In the rows, zero is written as 128.
Known rows, with every step that occurs
kuvaz, gokomed, temo: [ 67 132 143 123 191 164 120 107 100  87 107  98 169 142 138 179 117 154
 106 112 112 141 135 130 149 114 140 125 176 104]
levo, moni, bivot, temo, gokomed: [137 123 128 184  67  81  61  94  88 147 145  67 154 146 141  91  98 167
 126 180 113  89 135 157 175 109 137 165 137 102]
gokomed, temo, dusez: [ 95 123 157 145 140 123 110 169  87  76 140 139 156  81 174 181 156 134
 141 141 113 138 184 112 153 106 115 150 139  80]
dusez, temo, bivot, moni, levo, kuvaz: [126  80 110 117  49 134 138 113  58 137 158  75 163 173  98  80  97 159
 119 147 104 153 139 170 166 155 154  78 132  90]
gokomed, temo, dusez, kuvaz, guna: [ 63 144 128  76 162 129 137 131 142 148 162 111 137  72 154 140 130 139
 157  99 146 106 172 135 137 132 149 165 106 119]
sope, kuvaz, guna: [ 88 153 113  67 141 163 106  89 142 134 163  98 147  86  98 132  75 141
 143 106 188 150 116 134 106 100 147 157 103 164]
bivot, moni: [132 118 178 138 112 113 109 145  90 122 104 100 154 134  91 128  99 121
 165 145 104 143 150 118 132 148 116 121 158 106]
levo, moni: [146 159 131 142  96 151 109  93  77 113 153 101 128 151 166 113 121 116
 147 122 110 125 166 107 102  94 113  94 165 100]
moni, bivot: [151 131  93 147  82  85 125 119 134 112 141 106 101 100 137  81 149 169
  87 159 146 144 122 145 159 123 128 143 105 160]
gokomed, temo, dusez, kuvaz, levo: [ 94 125 156  56 162 115 174 124  80  93 114  87 121  78 153  92 201 113
 165 134  98 107 146 149 163 133 164 176 129 128]
dusez, kuvaz, gokomed: [ 75 121 145  65 155 114 122 102 111 149 107  91 132 148 130 101 172 153
 111 147 129  83  93 189 139 120 192 141 152 120]
kuvaz, gokomed, temo, dusez: [ 76 121 167 124 146 132  93 155  71  70 123 129 169  90 165 181 163 150
 126 152 122 125 162 124 149  93 131 156 157  80]
gokomed, temo, bivot, moni, levo, kuvaz: [131  99 109 135  66 143 144 120  62 120 149  75 168 184  95 101  80 166
 128 148 110 158 160 152 181 163 152  76 145  73]
gokomed, temo, bivot, moni, levo: [ 93 130 122 111  78 155 107 114  81  87 134  94 176 142 101 103 114 168
 139 160 125 128 151 124 172 149 119 114 146 116]
kuvaz, guna: [ 94 147 121  86 146 160 116 112 151 141 142 117 142  91 111 138  86 146
 138  96 173 125 137 105 108 124 125 154 106 148]
sope, kuvaz, dusez, temo, bivot: [ 80  95  79  77  98 166 103 148  93 122 141 105 137  70 180  73 121 146
 105  92 118 191 103 188 100  74 149 140 161 184]
temo, gokomed: [109 124 114 139  95  86 100 110  96 159 149 104 151 144 109 100 110 173
 140 173 124 109 147 130 158 119 126 161 130  97]
bivot, moni, levo, kuvaz, gokomed: [ 99 101 149  85  97 140 101  91  58 122 109  74 178 187  74 100 117 179
  95 175 142 108  97 172 156 129 179 104 162  86]
bivot, temo, dusez, kuvaz: [109 109 161 123 131  76 127 158 125 155 144 112 117 107 187 118 187 104
 156 144  97  70 142 198 164 139 183 158 118 100]
dusez, temo: [ 81  78 129 109 129 139 129 112 109 149 154 108 140  98 157 118 155 113
 108  90  83 149 110 167 113 103 128 124 114 153]
bivot, moni, levo, kuvaz, sope: [135  75 156 120 109 130 126 137 126  98 126 100 121 169  94 105  67 133
 153 159 109 143 152 134 169 118 165 109 128  92]
guna, kuvaz: [123  99 132 143 147  98 152 135 127 118 106 100 101 129 148  97  98 140
 147  97 128 164 138 114 176 143 123 102 148 120]
levo, kuvaz, gokomed, temo, bivot, moni: [114 115 149 126 102 148 108 154  52 107  91  70 170 146 105 133  75 161
 158 135  88 192 166 133 136 133 132 104 201  95]
levo, kuvaz, guna: [114 127 110  95 124 153 135 114 129 158 151  98 146 122 100 129  60 154
 132  99 161 145 145 125 120 139 146 122 106 117]
moni, bivot, temo: [161 111 144 185 104 108  80 120 141 118 112  89 133 123 153 124 114 127
  97 140 119 102  87 175 166 132 154 148 117 150]
levo, moni, bivot, temo: [168 126 144 190  88 120  72 104 115 111 124  77 135 133 172 116 111 119
 108 137 111 101 107 164 155 116 144 133 136 136]
levo, moni, bivot, temo, dusez, kuvaz: [123 120 150 132 104  66 123 143 109 143 156  97 110 107 201  96 192 114
 150 153  96  74 154 196 166 125 177 149 123  99]

Rows
[147  76 149 130 131 128 138 150 142 113 120 112 102 158 117 120  65 122
 150 139 103 159 147 136 149 103 168 115 129 100] | levo, kuvaz, sope
[122 106 150  77 157 127 167 106  88  81  78  73 107  99 123  69 137 126
 160 110 122 152 118 110 166 136 135 145 146 149] | guna, kuvaz, levo
[112  97 152 100 165 105 149 148 177 128 123 119  75 131 147 104 122 107
 171 133  95 119 149 152 153 106 179 145 121 126] | dusez, kuvaz, sope
[166 130 148 162  92 127  74  85  97  92 123  54 136 120 158 101 117 113
 115 142 115 114  94 175 155 102 160 145 137 153] | sope, kuvaz, levo, moni, bivot, temo
[ 78  89 115 126  95  95 100  96  84 173 167  88 160 122 130  92 130 163
 126 146  93 123 134 158 145 101 126 157 121 115] | dusez, temo, gokomed
[128 156 152  87 105 137 135  92  45  98 141  75 118 115 179  75 179 104
 173 135  97 105 174 127 121  95 140 130 161 104] | temo, dusez, kuvaz, levo, moni
[ 57 130 139 110 201 145 143 106 108 109 118  88 156 144 153 164 137 148
 116 109 101 128 142 157 162 127 162 126 172 100] | dusez, kuvaz, gokomed, temo
[ 89 109 123  95  59 149 102 108  75 105 143  91 171 132 103  81 132 161
 132 156 119 125 132 141 158 140 122 117 133 132] | dusez, temo, bivot, moni, levo
[132 104 186 156 107 112  64 171  97 101 119 132 157  91 170 165 151 111
 140 157 116  90 132 147 145 108 141 167 127  97] | bivot, temo, dusez
[ 55  86 108 110 104  97  85 101  80 158 177  91 170 100 140  66 111 158
 109 140 121 126 111 184 149  83 147 171 133 130] | sope, kuvaz, dusez, temo, gokomed
[ 87 140  90  96 129 182 108 129  87  92 108  90 147 121 149 140 107 178
 123 116 121 196 136 149 122  90 143 131 186 142] | sope, kuvaz, gokomed, temo, bivot
[162 155  96 156  60 101 116  96  99 101 156  88 101 115 163  69 146 160
 102 153 134 141 152 129 142 100 118 120 130 140] | levo, moni, bivot
[ 97  90 121 116 107 127 116 149  88 107 145 119 172 129 124  51  75 139
  85 127 165 112 111 173 171 138 173 114 159 106] | bivot, moni, levo, kuvaz, dusez
[142 159 143  98 106 164 127  76  48  84 127  76 128 129 153  88 142 107
 161 124 107 124 158 101 106  91 121 117 166 117] | kuvaz, levo, moni
[144 106 170 165  85  91  62 167 100  90 124 122 144  77 175 141 164 130
 121 173 125  98 128 156 161 105 140 173 116 114] | moni, bivot, temo, dusez
[118 115 158  68 128  97 149 123  88 101 108  74 113  72 155  67 208 116
 153 154 107  92 119 172 170 132 176 188 115 145] | moni, bivot, temo, dusez, kuvaz, levo
[159 157 102 116  63 111 120  73  75  77 151  61 105  99 148  48 156 152
 111 160 141 152 135 141 144  89 133 137 133 161] | sope, kuvaz, levo, moni, bivot
[121 110 144 171  99  95  68 106 103 161 131  87 167 153 122 120  89 153
 140 166 111  81 123 154 167 124 143 171 134  97] | bivot, temo, gokomed
[ 98 123 153 112 122 136 115 154  67 115  91  73 157 134 121 125 102 153
 167 132  84 170 165 142 139 136 136 121 196 109] | dusez, kuvaz, gokomed, temo, bivot, moni
[137 123 133 164  71  88  68  82  74 135 132  53 155 137 133  77 107 162
 133 182 111  89 128 152 176 108 140 177 138 112] | kuvaz, levo, moni, bivot, temo, gokomed
[117 158 150  95 125 144 144  90  42  87 143  70 126 115 185  93 171 105
 173 124  88 114 186 121 130  97 137 127 168  99] | gokomed, temo, dusez, kuvaz, levo, moni
[133 112 126 180  77  75  67 104 106 153 137  76 155 139 126  98 100 173
 120 183 119  91 119 162 183 122 142 175 125 112] | moni, bivot, temo, gokomed
[ 75 114 146 127 157 161 127  99  67  91 117  74 191 171 110 162  96 165
 107 130 108 144 146 142 176 134 153  98 180  76] | bivot, moni, levo, kuvaz, gokomed, temo
[114  98 147 114  84 138 104 157  68 128 106  83 151 110 120 108 107 136
 160 124  78 185 149 143 112 121 116 119 170 136] | dusez, temo, bivot, moni
[ 78 146 114  68 157 131 147 110 164 172 156 105 122  95 131 113 115 140
 151  93 155 104 144 141 126 142 157 155  99 142] | dusez, kuvaz, guna
[100  93 107 111  91 135 113 160  80 104 138 115 168 123 133  44  71 151
  90 128 161 127 115 173 164 133 173 115 168 115] | temo, bivot, moni, levo, kuvaz, dusez
[119 126 147 135 109 146 111 162  71 103  95  87 159 125 118 139  83 145
 171 126  86 190 175 115 132 136 110 116 188 111] | gokomed, temo, bivot, moni
[108 141  85 130 123 174 131 153 104 100 115 108 133 115 167 145 104 164
 138 101 105 192 164 123 126 114 118 123 172 134] | gokomed, temo, bivot
[ 98  94 149 109  92 138  95 168  68 119 105  93 158  96 133  91  99 134
 148 114  92 180 140 151 114 116 122 127 182 140] | kuvaz, dusez, temo, bivot, moni
[ 84 119 114  93 149 132  96 138 118  95 150 130 151  83 146  73  91 116
  91 115 185 134  81 184 134  88 175 151 156 164] | sope, kuvaz, dusez
[ 69  72 107 124  95  94 101 112  72 170 171  89 170 117 141  63 102 164
 106 135 110 120 127 179 156 100 148 154 138 108] | levo, kuvaz, dusez, temo, gokomed
[148 116 177 149  77 105  64 149  69  73 120  99 143  74 182 123 171 121
 133 171 118  97 137 147 152  93 139 172 130 111] | kuvaz, levo, moni, bivot, temo, dusez
[140  99 100 128  71 130 150 102  89 138 165  98 152 185  97  90 104 158
 107 151 134 123 131 162 175 160 162  82 113  85] | moni, levo, kuvaz
[ 57  71 114 123 112  86  98 115  83 159 160  87 162 103 151  55 105 163
 112 124 112 126 124 166 165  97 136 161 145 119] | guna, kuvaz, dusez, temo, gokomed
[ 79 127 130  97  84 160  95 102  69  86 121  86 183 146  93 102 119 179
 129 165 130 121 135 132 169 142 130 119 156 115] | kuvaz, gokomed, temo, bivot, moni, levo
[135  78 138 117 115 134 134 128 138 101 134 111 110 166 107 102  76 136
 142 154 117 138 143 137 168 110 169 111 118 100] | moni, levo, kuvaz, sope
[ 86 100 153  93 157 121 109 107  99 111  78  84 133 146 121 104 120 168
 110 130 146 132  92 143 153 110 155 121 176 119] | guna, kuvaz, gokomed
